What can hang from each mark
futu: feniz sobo tavetaz
tavetaz: noti tumas
feniz: tumas
zadusoz: kefi leba
sobo: futu kefi
leba: zadusoz
vogu: gupan leba
kefi: sobo
noti: tavetaz vogu

Known rows, with every way that one mark hangs from another
(zadusoz (kefi (sobo (futu feniz tavetaz)))): [ 0.01 -0.22 -0.09 -0.09  0.02 -0.20  0.15 -0.17  0.31  0.18  0.00  0.29
 -0.12 -0.04 -0.02  0.07  0.20 -0.36 -0.05 -0.54  0.15  0.12  0.09]
(zadusoz (kefi (sobo (futu tavetaz))) leba): [ 0.15 -0.04 -0.31  0.06 -0.07  0.15  0.38 -0.20  0.33  0.28 -0.10  0.30
  0.01 -0.24  0.29  0.01  0.21 -0.25  0.11 -0.39  0.08  0.00  0.02]
(vogu gupan leba): [-0.16  0.00 -0.66 -0.07  0.03  0.23 -0.07 -0.21  0.13  0.11 -0.11 -0.21
  0.49  0.03  0.25 -0.14 -0.04  0.40  0.14  0.19 -0.22  0.24  0.06]
(sobo (futu feniz tavetaz)): [-0.01 -0.08  0.06 -0.06  0.02 -0.28 -0.23  0.13  0.07  0.26  0.18  0.10
  0.09 -0.17 -0.03  0.09  0.41 -0.29  0.01 -0.30  0.33  0.23 -0.25]
(futu sobo (tavetaz (noti vogu))): [-0.05 -0.07 -0.01  0.01  0.09 -0.16 -0.11  0.12 -0.10 -0.07  0.16  0.00
 -0.10 -0.12  0.03 -0.05  0.19  0.05 -0.12  0.16 -0.06 -0.28 -0.19]
(kefi (sobo (futu (feniz tumas) (tavetaz noti)))): [-0.07 -0.04  0.40 -0.12 -0.24 -0.30 -0.09  0.28  0.20  0.09  0.04  0.30
  0.06  0.18 -0.10  0.33  0.09 -0.18 -0.06 -0.07  0.15 -0.18  0.21]
(futu (feniz tumas) (sobo kefi) (tavetaz (noti vogu))): [ 0.01 -0.02  0.42  0.08  0.06 -0.32 -0.16  0.03 -0.33 -0.10  0.18  0.39
 -0.52 -0.13 -0.45  0.25 -0.37 -0.17 -0.23  0.09 -0.05 -0.36 -0.24]
(feniz tumas): [ 0.18 -0.03  0.19 -0.29  0.18  0.10  0.06  0.09 -0.05 -0.19  0.08 -0.11
  0.37  0.15  0.02  0.01 -0.05  0.05  0.30 -0.03  0.36 -0.11  0.06]
(futu (feniz tumas) (sobo kefi) (tavetaz noti)): [ 0.12 -0.07  0.36 -0.01 -0.05 -0.42 -0.20  0.06 -0.31  0.09  0.21  0.53
 -0.32 -0.14 -0.38  0.20 -0.41 -0.30 -0.06  0.14  0.09 -0.30 -0.19]
(vogu gupan (leba zadusoz)): [ 0.14 -0.02 -0.58 -0.05 -0.01  0.34  0.04 -0.30 -0.03  0.18 -0.39 -0.29
  0.54  0.21  0.32 -0.37 -0.02  0.30  0.05  0.37 -0.32  0.34  0.14]
(tavetaz noti): [ 0.06  0.07  0.26 -0.07 -0.02 -0.24 -0.08  0.22  0.01  0.08  0.05 -0.13
  0.31  0.10  0.31 -0.08  0.21  0.04  0.15  0.15  0.17 -0.14  0.00]
(noti (tavetaz tumas) (vogu gupan (leba zadusoz))): [-0.38  0.29 -0.39  0.18  0.05  0.62  0.03 -0.10  0.06 -0.40 -0.24 -0.67
  0.09  0.26  0.19 -0.21 -0.29  0.61 -0.19  0.37 -0.56  0.17  0.21]
(sobo (futu feniz (tavetaz noti tumas)) kefi): [ 0.06  0.12  0.38  0.18 -0.18 -0.40 -0.34  0.30 -0.18  0.25  0.12  0.34
 -0.26 -0.18 -0.19  0.35 -0.02 -0.19  0.00  0.01  0.14  0.13 -0.20]
(vogu (leba (zadusoz (kefi sobo)))): [ 0.28 -0.19 -0.53 -0.12  0.07  0.28  0.35 -0.43  0.14  0.14 -0.41 -0.11
  0.28  0.30  0.17 -0.50  0.09 -0.03  0.02  0.06 -0.25  0.06  0.39]
(noti tavetaz (vogu (leba zadusoz))): [-0.18  0.18 -0.34  0.22  0.21  0.42  0.13 -0.18  0.13 -0.22 -0.16 -0.67
  0.15  0.31  0.20 -0.42  0.14  0.25 -0.19  0.14 -0.49 -0.12  0.19]
(noti vogu): [-0.01 -0.01  0.07 -0.07  0.26  0.10  0.11 -0.05  0.01 -0.21  0.11 -0.38
  0.10  0.00  0.04 -0.13  0.28  0.13  0.05 -0.20  0.05 -0.07 -0.09]
(leba (zadusoz (kefi (sobo futu)))): [ 0.42 -0.25 -0.11 -0.07  0.06  0.15  0.40 -0.30  0.06  0.10 -0.46  0.01
  0.19  0.38  0.26 -0.28  0.25 -0.21 -0.05 -0.17  0.03  0.15  0.29]
(noti (tavetaz tumas) (vogu (leba (zadusoz kefi)))): [-0.22  0.21 -0.35  0.15  0.25  0.52  0.16 -0.17  0.10 -0.42 -0.24 -0.59
 -0.10  0.25  0.14 -0.34 -0.14  0.33 -0.18  0.13 -0.37  0.05  0.21]
(tavetaz (noti (vogu gupan)) tumas): [-0.25  0.27  0.30 -0.04 -0.08  0.06 -0.13  0.28 -0.09 -0.32 -0.03 -0.31
  0.00  0.06  0.20  0.20 -0.20  0.55 -0.01  0.32 -0.05  0.08 -0.01]
(kefi (sobo (futu (tavetaz noti tumas)))): [-0.05 -0.01  0.15 -0.07 -0.29 -0.10 -0.07  0.36  0.20  0.03  0.02  0.10
  0.13  0.11  0.05  0.20  0.19  0.08  0.11  0.08  0.07 -0.10  0.29]
(futu sobo tavetaz): [ 0.10 -0.27 -0.29 -0.16  0.11 -0.04 -0.02 -0.06 -0.05  0.05  0.26  0.06
  0.15 -0.22 -0.07 -0.21  0.16 -0.13  0.15 -0.04  0.17 -0.10 -0.18]
(vogu gupan): [ 0.00 -0.03 -0.18 -0.10  0.02  0.10  0.00 -0.10  0.04  0.03  0.02 -0.18
  0.38 -0.01  0.26 -0.03  0.00  0.22  0.20 -0.03  0.04  0.22 -0.04]
(tavetaz (noti (vogu (leba zadusoz))) tumas): [-0.03  0.22  0.13 -0.04 -0.03  0.19 -0.05  0.19 -0.16 -0.20 -0.26 -0.43
  0.11  0.25  0.14 -0.21 -0.01  0.42 -0.08  0.58 -0.17 -0.01  0.14]

Rows
[-0.03  0.00 -0.04 -0.03 -0.19  0.08  0.29 -0.12  0.24  0.18  0.00  0.33
 -0.22 -0.33  0.02  0.11 -0.05 -0.27  0.06 -0.36  0.22  0.11 -0.06]
(zadusoz (kefi (sobo (futu feniz (tavetaz tumas)))) leba)
[ 0.33 -0.06 -0.15  0.22  0.07 -0.10 -0.12  0.01 -0.07  0.31  0.06  0.23
  0.04 -0.15 -0.02  0.15  0.30 -0.19  0.18 -0.23  0.03  0.10 -0.13]
(sobo (futu tavetaz) kefi)
[-0.39  0.25  0.13  0.08  0.18  0.31  0.03  0.16  0.10 -0.54  0.24 -0.62
 -0.08  0.07  0.02 -0.04 -0.07  0.30  0.01 -0.08 -0.07 -0.13  0.06]
(noti (tavetaz tumas) vogu)
[ 0.47 -0.22 -0.16 -0.05  0.03  0.10  0.30 -0.21  0.13  0.22 -0.37  0.12
  0.10  0.21  0.19 -0.23  0.30 -0.28 -0.03 -0.22 -0.03  0.18  0.25]
(leba (zadusoz (kefi (sobo (futu tavetaz)))))
[-0.03 -0.08  0.29 -0.17  0.08 -0.16 -0.11  0.11 -0.03 -0.05  0.03  0.05
  0.21  0.16 -0.05  0.17  0.12 -0.15  0.00 -0.16  0.49  0.11 -0.12]
(sobo (futu (feniz tumas)))
[-0.13 -0.14  0.16 -0.18 -0.24 -0.12 -0.01  0.16  0.18  0.04  0.17  0.11
 -0.01 -0.04 -0.27  0.15  0.13 -0.16  0.06 -0.22  0.21  0.07  0.15]
(kefi (sobo (futu feniz (tavetaz tumas))))
[-0.02 -0.05  0.30  0.01 -0.17 -0.40 -0.23  0.11 -0.35  0.07  0.30  0.38
 -0.42 -0.31 -0.41  0.09 -0.38 -0.22  0.01  0.20  0.10 -0.11 -0.26]
(futu feniz (sobo kefi) (tavetaz noti tumas))
[ 0.28 -0.26 -0.30  0.05  0.11 -0.06  0.01 -0.20 -0.21  0.14  0.23  0.25
 -0.08 -0.28 -0.24 -0.12 -0.03 -0.22  0.19 -0.08 -0.03 -0.14 -0.18]
(futu (sobo kefi) tavetaz)
[ 0.18  0.10  0.45  0.19 -0.06 -0.42 -0.30  0.25 -0.15  0.25  0.04  0.47
 -0.17 -0.02 -0.16  0.45 -0.04 -0.26 -0.04 -0.04  0.13 -0.03 -0.15]
(sobo (futu (feniz tumas) (tavetaz noti)) kefi)
[ 0.19 -0.06  0.07  0.17 -0.01 -0.32 -0.18 -0.03 -0.09  0.37  0.15  0.31
 -0.15 -0.22 -0.23  0.19  0.21 -0.38  0.04 -0.34  0.11  0.18 -0.25]
(sobo (futu feniz tavetaz) kefi)
[-0.38  0.29 -0.09  0.00 -0.08  0.18 -0.20  0.18 -0.02 -0.25 -0.13 -0.34
  0.09  0.09  0.19  0.11 -0.21  0.69 -0.06  0.50 -0.26  0.08  0.07]
(tavetaz (noti (vogu gupan leba)) tumas)
[-0.26  0.12 -0.35  0.11  0.11  0.56  0.31 -0.22  0.24 -0.44 -0.27 -0.52
 -0.14  0.36  0.04 -0.32 -0.20  0.31 -0.21  0.07 -0.53 -0.10  0.46]
(noti (tavetaz tumas) (vogu (leba (zadusoz (kefi sobo)))))
[ 0.17 -0.22  0.14 -0.10  0.09 -0.20 -0.07 -0.16 -0.31  0.02  0.29  0.45
 -0.28 -0.23 -0.55  0.09 -0.39 -0.36  0.05 -0.11  0.16 -0.17 -0.23]
(futu (feniz tumas) (sobo kefi) tavetaz)
[-0.06 -0.09  0.35 -0.22 -0.04 -0.38 -0.23  0.18 -0.16 -0.01  0.24  0.34
 -0.08 -0.09 -0.21  0.12 -0.22 -0.22 -0.09  0.18  0.30 -0.26 -0.20]
(futu (feniz tumas) sobo (tavetaz noti))
[-0.14  0.21  0.45 -0.09  0.01  0.00 -0.09  0.37 -0.11 -0.33  0.07 -0.35
 -0.02  0.07  0.10  0.07  0.00  0.35  0.04  0.25  0.12 -0.11 -0.02]
(tavetaz (noti vogu) tumas)
[ 0.03  0.12 -0.03  0.07 -0.25  0.08  0.23  0.08  0.26  0.18 -0.13  0.32
 -0.09 -0.19  0.33  0.17  0.01 -0.07  0.09 -0.06  0.10 -0.04  0.07]
(zadusoz (kefi (sobo (futu (tavetaz noti tumas)))) leba)
[ 0.04 -0.20  0.07 -0.08 -0.04 -0.19 -0.11 -0.10 -0.34  0.01  0.36  0.29
 -0.38 -0.41 -0.57 -0.01 -0.36 -0.28  0.10 -0.06  0.17  0.02 -0.28]
(futu feniz (sobo kefi) (tavetaz tumas))
[-0.28  0.22 -0.50  0.28  0.13  0.51  0.06 -0.25  0.15 -0.20 -0.28 -0.63
  0.18  0.30  0.31 -0.27 -0.07  0.45 -0.26  0.22 -0.67  0.07  0.17]
(noti tavetaz (vogu gupan (leba zadusoz)))
[-0.02 -0.09 -0.08  0.02 -0.11  0.03  0.42 -0.32  0.25  0.23 -0.11  0.26
 -0.06 -0.14  0.17 -0.02  0.09 -0.33 -0.02 -0.43  0.19  0.03 -0.04]
(zadusoz (kefi (sobo (futu feniz))) leba)
[-0.03  0.17  0.43  0.25 -0.09 -0.33 -0.31  0.28 -0.20  0.08  0.09  0.22
 -0.46 -0.17 -0.26  0.40  0.02 -0.07 -0.14 -0.04  0.01  0.09 -0.24]
(sobo (futu feniz (tavetaz (noti vogu) tumas)) kefi)
